Each row was made from one small tree. Brackets hold a mark, then the marks that hang from it, in alphabetical order. Every link used is in the known rows. Write each row's tree.
Known rows
{M {U {S J}}}: [ 0.68 -1.22  4.15 -0.13  1.34 -0.60  0.46 -0.59 -0.12 -1.18  1.32  0.82
 -1.00 -0.09 -0.06  0.31 -0.23  0.66 -0.43  0.25  0.90  1.45  0.47 -0.01
  2.09]
{K S X}: [-0.03  0.92  3.63  0.20 -0.01 -0.08  0.94 -1.76 -0.80 -0.51  0.82 -0.17
 -0.46 -0.10 -0.24  0.09 -0.84 -1.33  0.45  0.18  0.98  2.16  0.15  0.65
  0.77]
{U {S {K {X J}}}}: [ 0.69 -0.09  3.84 -0.05  0.38 -0.25  0.04 -1.22 -0.48 -1.18  1.92  1.23
 -1.47 -0.23  0.32  1.75  0.20 -0.28 -1.22  0.09  2.26  0.89  0.22  0.54
  1.32]
{S J {K M}}: [ 0.95 -0.24 -0.60 -0.09  0.57 -0.70 -1.03 -0.69 -1.00 -1.43  0.74  2.74
  0.74 -0.21 -0.88  1.34 -0.48  0.51  0.54  0.37  2.66  1.02 -0.16 -1.02
  1.93]
{D {S J} X}: [ 0.65 -0.69  3.56  1.19 -0.60 -0.36  0.17 -1.59 -0.71 -0.31  0.88  0.91
  1.14 -0.05 -0.06  2.56  0.19  0.72  0.43 -0.33  2.35 -0.07  0.20 -1.67
  0.97]
{M {J X} {U S}}: [-1.22 -3.21  4.63 -0.20  1.60 -0.73  1.02 -1.06 -0.44 -1.42  2.40  1.92
  0.20  0.01  1.07  0.46 -0.21  0.02  0.06 -0.19  0.22  1.59  0.40  0.12
  2.16]
{U {X D J K}}: [ 0.36 -0.53  4.63 -0.08  0.71  0.66  0.27 -1.84 -1.04 -1.79  0.14  2.16
 -0.60 -1.00  0.62  3.60 -1.21  0.08 -1.36  0.18  0.69  0.24  0.19 -0.75
  1.34]
{M {J {X K}} U}: [-1.89 -3.32  1.66 -0.11  1.59 -0.41  1.27 -0.77 -0.83 -1.41  0.75  2.61
  0.90 -0.09  1.05  0.43 -0.71 -0.08  0.62 -0.01 -0.11  1.42  0.06 -0.23
  2.54]
{X D {K S}}: [ 0.46  0.54  3.30  0.27  1.05  0.76  0.45 -0.54 -0.55 -1.44 -0.13  1.92
 -3.51 -1.35 -0.16  2.67 -0.72 -0.20 -1.53  0.44  2.27  0.70 -0.52  0.18
  0.77]
{D {M {U X}}}: [-0.37 -1.22  3.13  0.73  1.06 -0.95  1.02 -0.79 -0.08 -1.10  1.79  0.92
  0.53 -0.04  0.33  0.91 -0.70  0.27  2.00  0.13 -0.88  0.91  0.24 -1.33
  0.86]
{U S {X D J K}}: [ 0.76 -0.45  8.84 -0.15  1.01  0.49  0.08 -2.24 -0.88 -2.00  2.19  2.17
 -2.43 -1.10  0.79  3.93 -0.84  0.25 -2.85  0.16  1.75  0.62  0.48 -0.21
  1.59]
{X D {J M}}: [ 1.31 -0.44  0.37 -0.02  0.62  0.31  0.43  0.09 -0.02 -2.32  0.29  1.79
 -2.31 -0.76  0.88  1.33 -0.13 -0.26 -2.28 -0.44  1.39  0.19  0.48 -1.17
  0.01]
{S {U X}}: [ 1.06 -0.42  3.78  0.29  0.42 -0.22  0.00 -0.47 -0.88 -1.01  0.92  0.24
  2.09 -0.12 -0.43  1.80 -0.74  0.11  0.39  0.27  0.16 -0.19  0.53 -0.60
  1.32]
{M {J {X {D S}}}}: [-0.65 -2.19  1.35  0.15  0.11 -0.14  0.35 -1.10 -0.63 -0.76  1.09  1.77
  0.75 -0.30  0.91  2.14  0.06 -0.16  1.01 -0.42  0.41  0.35  0.08 -0.80
  0.18]
{M J}: [-1.40 -1.49 -0.58 -0.11  0.52 -0.23  0.06 -0.15 -0.37 -0.17  0.37  1.37
  1.05  0.09  0.38  0.34  0.03  0.41  0.58 -0.28  0.23  0.54  0.03 -1.02
  0.94]
{X J}: [ 0.72  0.02 -0.42 -0.10  0.07  0.32  0.43  0.02  0.01 -1.15 -0.60  1.18
 -0.95 -0.22  0.26 -0.01  0.03 -0.13 -0.99 -0.28  0.49  0.36  0.56 -0.88
  1.17]
{X D {J M} {K {S U}}}: [ 1.50  0.09  3.28  0.30  1.44  0.71  1.08  0.26 -0.70 -3.27  0.50  3.45
 -4.40 -1.38  0.41  1.94 -0.93 -0.54 -3.67  0.04  3.23  1.07  0.22 -1.09
  2.15]
{K M X}: [-1.55  0.45  0.44  0.24  0.65 -0.72  0.01 -1.43 -1.20 -1.17  1.35 -0.14
  1.42  0.21  0.11 -1.29 -0.75 -1.26  0.44  0.46  0.62  2.05  0.66  0.16
  0.45]
{U {S J} {X D}}: [ 1.45 -0.66  8.74 -0.21  0.40 -0.11 -0.74 -2.71 -0.88 -1.06  2.77  1.12
 -0.30 -0.73  0.09  4.01 -0.81  0.81 -0.72  0.07  1.35  0.56  0.52 -0.53
  0.65]
{X J {K M {S U}}}: [ 0.42  0.88  2.89  0.28  1.56  0.33  0.68  0.26 -0.89 -2.77  0.49  3.05
 -3.15 -0.79 -0.39 -0.49 -0.95 -0.67 -2.93  0.45  2.75  1.93  0.46 -0.85
  3.44]
{D {S U} {X {K {M J}}}}: [-0.58 -0.83  4.49  1.63  0.86 -0.47  0.53 -0.71 -1.31 -1.62  1.60  1.86
  0.71 -0.29  0.08  2.28 -0.06  0.22 -0.95  0.16  3.28  0.26  0.23 -1.53
  2.36]
{D M {S {J X} K U}}: [ 2.88 -1.15  2.76  1.61 -0.57 -1.15  0.62 -0.89 -0.92 -1.71  2.50  2.67
  0.36 -0.25 -0.33  4.17  0.13  0.42  3.07  0.02  2.26  0.56  0.29 -2.85
  1.57]
{D {M U} X}: [-1.61 -1.52  2.66  1.53  1.20 -0.95  1.16 -0.79 -0.06 -1.18  1.58  1.11
  1.49 -0.11  0.39  0.51 -0.42  0.12  1.79 -0.26  0.33  0.07  0.19 -1.55
  1.05]

Which tree is each row?
[-0.16 -0.53  4.58  0.18  1.89 -0.89  0.16 -0.97 -0.61 -2.05  1.91  0.61
 -0.23 -0.18 -0.01  0.49 -0.66 -0.02 -0.65  0.63  0.72  1.77  0.32 -0.12
  1.05]	{K {M {U {X {D S}}}}}
[ 0.84  0.25  4.35  0.15  0.90 -0.01  1.55 -1.68 -0.80 -2.48  1.00  1.15
 -2.15 -0.63  0.39  0.95 -1.06 -1.44 -1.08 -0.04  1.91  2.63  0.53 -0.06
  1.29]	{K S {X D {J {M U}}}}
[ 0.84 -0.30  1.37  0.42 -0.13 -0.06  0.99 -1.64 -0.95 -1.89  0.64  0.77
 -0.71 -0.34  1.06  2.05 -0.31 -0.92 -0.43 -0.17  1.49  1.37  0.76 -0.90
  0.25]	{K {X {D S} {J M}}}
[ 0.50  0.91  4.08  0.30  0.29  0.11  0.86 -2.02 -0.86 -1.16  0.65  0.04
 -1.07 -0.65 -0.23  1.74 -0.83 -1.28  0.50  0.22  1.51  1.97  0.13  0.55
  0.24]	{K S {X D}}
[-0.34 -0.26 -0.26  0.04 -0.14 -0.13  0.86 -1.16 -0.86 -1.19  0.46  0.61
  0.57  0.17  0.98 -0.46 -0.63 -1.14 -0.41 -0.24  0.46  1.35  0.78 -0.52
  0.76]	{K {X {J M}}}
[-0.11 -0.81  3.75  0.33  1.13 -0.28 -0.02 -0.50 -1.37 -1.57  1.29  1.50
  1.86 -0.26 -0.27  1.60 -1.06  0.14 -0.17  0.45  0.86  0.46  0.46 -0.92
  2.28]	{S {U {X {K {M J}}}}}
[ 1.22 -1.04  0.71 -0.01 -0.66  0.07 -0.33 -1.44 -0.76 -0.67  0.31  1.54
  1.01 -0.51 -0.06  1.86 -0.63  0.01  1.44 -0.22  0.53  0.13  0.36 -0.93
  0.21]	{S {J {X D}}}
[-1.66 -1.52  5.25 -0.18  2.45 -1.15  0.01 -0.99 -0.74 -1.94  3.01  1.48
  0.34  0.08  0.29 -0.54 -0.68  0.22 -0.97  0.39  0.78  2.27  0.49 -0.31
  2.12]	{K {M J {U S X}}}
[-0.85  1.43  4.04  0.27  0.98 -0.65  0.47 -1.67 -1.07 -1.45  2.08  0.09
 -0.55 -0.03 -0.47 -1.50 -1.09 -1.69 -0.29  0.52  1.59  3.19  0.39  0.62
  0.99]	{K M S X}
[-0.22  1.18  3.69  0.20  0.71 -0.74  0.12 -2.08 -1.44 -1.53  1.96  0.87
  0.08 -0.10 -0.86 -1.09 -1.36 -1.20  0.36  0.47  2.10  3.49  0.62 -0.30
  1.65]	{K M {S J} X}
[ 1.11  1.04  4.74  0.63  1.25 -0.65  0.09 -1.92 -1.83 -2.84  1.92  1.17
  0.11 -0.73 -1.30  1.03 -1.45 -1.14  0.68  0.63  3.12  3.14  0.95 -0.83
  1.93]	{K M {S J U} {X D}}
[ 1.83 -0.85  2.51  0.40 -0.24 -0.68  0.45 -0.47 -0.39 -0.66  1.40  0.98
 -0.89  0.21  0.20  1.40  0.14  0.72 -0.25 -0.04  1.55  1.17  0.21 -1.49
  0.91]	{D {S {J {M U}}}}
[ 1.84 -0.53  5.55  0.10  0.29  0.17  0.23 -2.09 -0.78 -1.84  0.78  1.62
 -0.44 -0.76  0.45  4.79 -0.53  0.25 -0.63  0.06  1.14  0.27  0.18 -0.88
  0.80]	{U {X {D {S K}} J}}
[ 0.89 -0.24 -0.24  0.10  0.32  0.01  0.28 -1.39 -0.96 -1.82 -0.33  1.90
  0.04 -0.56  0.22  3.23 -0.24 -0.59  0.41  0.17  2.13  0.59 -0.08 -0.03
  1.16]	{S {K {X D J}}}
[ 0.24 -0.64  4.63  0.33  0.74  0.36  0.52 -1.84 -0.96 -1.97  0.78  2.48
 -0.64 -1.01  0.69  3.72 -1.25  0.11 -0.44  0.12  0.51  0.35  0.25 -1.50
  1.26]	{U {X {D M} J K}}
[ 2.01 -0.66  3.24  0.20  0.98 -0.90 -1.05 -1.18 -1.89 -2.45  1.65  2.99
  2.83 -0.34 -1.29  3.13 -1.21  0.62  0.93  0.64  2.81  0.83  0.36 -1.59
  3.25]	{S J {K M} {U X}}
[ 1.98 -0.44  4.87  0.70  0.01 -0.28  0.72 -0.48 -0.84 -1.42  1.57  1.10
 -0.67 -0.09  0.30  2.66 -0.14  0.25 -1.16  0.15  1.63  0.55  0.41 -1.31
  1.54]	{D {S {U {X {J M} K}}}}
[-0.43 -1.18  3.90  0.19  0.96  0.09  0.43 -1.24 -0.80 -1.90  1.72  1.84
 -1.41 -0.86  0.83  1.28 -0.72 -1.01 -0.95  0.27  0.91  0.63  0.10  0.83
  0.44]	{J {X D {K {M {U S}}}}}
[-1.40 -1.53  5.50 -0.11  2.57 -1.06 -0.02 -1.14 -0.78 -2.24  2.92  1.60
  0.08 -0.20  0.30  0.26 -0.68  0.24 -0.94  0.41  1.07  2.19  0.49 -0.39
  1.85]	{K {M J {U S {X D}}}}
[-1.33 -0.76  3.79  0.71  1.04 -0.03  0.67 -0.85 -0.73 -0.98  0.84  1.95
 -0.04 -0.36  0.24  0.24 -0.97 -0.08 -1.56 -0.09  2.14  0.43 -0.24 -0.34
  2.00]	{D {X {K {S {J {M U}}}}}}
[ 1.78 -0.45  1.98  0.43 -0.72 -0.54  0.18 -0.47 -0.39 -0.33  1.38  0.88
 -0.84  0.19  0.19  1.45  0.20  0.65 -0.29 -0.14  1.61  0.84  0.17 -1.57
  0.42]	{D {S {J M}}}
[ 0.60 -1.52  7.21 -0.28  1.38 -0.65  0.40 -1.70 -0.55 -1.28  2.05  0.90
  0.12 -0.10  0.13  1.45 -0.86  0.74 -0.42  0.30  0.37  1.49  0.48 -0.02
  2.25]	{M {U {S J} X}}
[ 0.10  0.73  3.08  0.32  1.26 -0.05  0.05 -0.07 -1.15 -1.69  1.00  2.40
 -1.71 -0.61 -0.90 -0.19 -1.14 -0.19 -1.47  0.70  2.61  1.80  0.06 -0.59
  2.75]	{X {K M {S J U}}}
